Known rows, with every way that one mark hangs from another:
Q837{Q733}: [ 34   8  41  -5  22  18  -9  -2   3   9 -32 -14  -3  14 -32 -26 -10   5
  18]
Q878{Q34{Q240 Q491 Q837{Q733} Q972} Q820}: [ 42  -5 -22   4  15  24 -35 -26  28 -16 -22 -10   5  34 -28  17 -31  -7
  29]
Q972{Q34{Q837{Q733}}}: [ 34   6  62  -6  13  19 -10  10   1  30  -1 -20  13  20 -35 -20  -2   7
  27]
Q491{Q34{Q240 Q972}}: [ 16  -6  63  -2   7  27 -21   9   8   0 -61 -14  -3  10 -42  -7 -24   2
  22]
Q240{Q34}: [ 19   9  15  -5  13  17 -16  14   8 -10 -24 -21  -9  -4 -42   0   0   2
  15]
Q240{Q34{Q491 Q837{Q733}}}: [ 31   6  -3   0  28  21  -9   2   2   4  11 -20   7  21 -34  15  -3   2
  11]
Q491{Q34{Q837 Q972}}: [ 15  -6  59  -2  12  28 -22  17   6  -1  -9 -23  16   9 -42   9 -17  -4
  19]
Q820{Q878}: [ 27   1  28 -10  20  35 -34  22  19  -4 -39 -25 -14  -6 -49  -6  -9   6
  19]
Q491{Q34}: [ 20   0  78 -11  24  18 -21  15   2  16 -31   3  -8   0 -37  -7 -10   5
  10]
Q34{Q240 Q491 Q972}: [ 17  -6 -13   2  18  29 -18   2  18  -8 -55 -23  -5  12 -39  -3 -26   1
  28]
Q878{Q34{Q837} Q820}: [ 31   2  14  -8  16  17 -42  -5  31 -11   1   0  -1   4 -35   6 -15  -6
  24]
Q820{Q878{Q34{Q240 Q491 Q837{Q733} Q972}}}: [ 41  -6 -22   2  15  42 -33   2  26 -20 -36 -34   5  34 -41  29 -30   0
  30]
Q34{Q240 Q491 Q837{Q733} Q972}: [ 30  -5  -6   6  18  33 -11  -5  12   1 -26 -27  14  30 -34  -3 -27   1
  31]
Q115{Q733}: [ 19   9  59 -12  22  22 -24   3   8  -4 -37 -17 -13  -2 -44 -28  -7   2
  25]
Q34{Q491 Q837{Q733} Q972}: [ 31  -2 -10   5  24  27 -12  -3   9  -3  -4 -33  16  26 -33   8 -18  -3
  22]
Q878{Q34{Q240} Q820}: [ 30   2  19  -8  13  18 -40 -11  33 -13 -51  10 -19   6 -34  -9 -22  -1
  28]
Q837{Q34{Q240 Q491 Q972} Q733}: [ 36   6 -32   9  19  21  -6 -17  -2  -7 -68 -15   6  31 -35  -2 -22   3
  17]

Rows:
[ 29  -6  -5   0  -1  26 -42  -9  37 -28 -30 -16   5  13 -38   7 -29  -9
  37] : Q878{Q34{Q240 Q837 Q972} Q820}
[ 33   1  20   4  10  28 -10  -2   7  -4 -11 -39  20  21 -35  -9 -17  -3
  26] : Q34{Q837{Q733} Q972}
[ 32   3  34  -6  27  19 -10   9   2  36   6 -14  10  23 -34  -6  -3   6
  23] : Q972{Q34{Q491 Q837{Q733}}}
[ 31  -1  39  -4  22  25 -10   6   6  40 -15 -10   8  28 -33 -14 -12  10
  31] : Q972{Q34{Q240 Q491 Q837{Q733}}}
[ 43   2  28  -6  11  20 -32 -20  26  -2 -22   2   1  24 -26  -8 -23   0
  30] : Q878{Q34{Q240 Q837{Q733}} Q820}
[ 29  -4  -7  -9  27  36 -41  10  30 -13 -56  -9 -22  10 -44  16 -22   6
  25] : Q820{Q878{Q34{Q240 Q491}}}
[ 14  -8  60   0   6  33 -21  15  10   3 -32 -19  13  14 -40  -1 -26   0
  26] : Q491{Q34{Q240 Q837 Q972}}
[ 28  -8 -34   2  14  26 -44 -15  39 -21 -23  -8   3  15 -36  22 -31  -9
  32] : Q878{Q34{Q240 Q491 Q837 Q972} Q820}
[ 29  -1  16  -7  10  23 -42  -5  36 -11 -22   3  -4   7 -33  -3 -24  -2
  32] : Q878{Q34{Q240 Q837} Q820}
[ 29  -3  -2  -3   3  38 -40  12  30 -36 -71 -36 -10  10 -49  11 -27   0
  33] : Q820{Q878{Q34{Q240 Q972}}}
[ 15  -1 -34   5  15  26 -20  10  11 -20   1 -39  11   7 -44  31  -9  -7
  18] : Q240{Q34{Q491 Q837 Q972}}
[ 15   3 -12  -3  26  23 -18  15  11  -3  11 -19   3   3 -41  20  -3   1
  14] : Q240{Q34{Q491 Q837}}
[ 30  -1 -14  -1   4  20 -43 -10  33 -29  -8 -18   8   8 -38  16 -20 -13
  28] : Q878{Q34{Q837 Q972} Q820}
[ 16  -5  14   2   1  36 -18  10  19 -11 -34 -33  13   7 -40 -12 -26  -1
  37] : Q34{Q240 Q837 Q972}
[ 15   1 -31   4  17  20 -18   4  10 -25 -27 -33  -3   3 -46  25  -7  -5
  12] : Q240{Q34{Q491 Q972}}
[ 24   0 -33   0  23  19 -26  -2  21 -28 -36 -20  -3  16 -40  21 -19  -7
  22] : Q878{Q34{Q491 Q972}}
[ 17  -5 -21   2  21  31 -19   8  17  -7  -4 -32  13   8 -41  12 -18  -5
  25] : Q34{Q491 Q837 Q972}
[ 29  -1 -11 -10  33  30 -41  13  26 -13 -34 -12 -18   9 -46  25 -14   2
  17] : Q820{Q878{Q34{Q491}}}
[ 30  -6  70   2   7  29 -13   4   0  10 -32 -18  15  30 -33  -6 -26   3
  24] : Q491{Q34{Q240 Q837{Q733} Q972}}
[ 33   2  45  -3  13  30  -8   3  10  14 -25 -16   7  22 -30 -28 -20   8
  31] : Q34{Q240 Q837{Q733}}
[ 44   4  22  -8  18  32 -32  10  19 -11 -14 -28   2  24 -40  12 -14   2
  24] : Q820{Q878{Q34{Q837{Q733}}}}
[ 22   2 -42   6  18  25 -14  -5   7 -12 -68 -15   4  15 -43   3 -22   0
  19] : Q837{Q34{Q240 Q491 Q972}}
[ 29  -1  20 -10  15  36 -39  16  29 -17 -62 -15 -18   8 -46   1 -21   6
  30] : Q820{Q878{Q34{Q240}}}
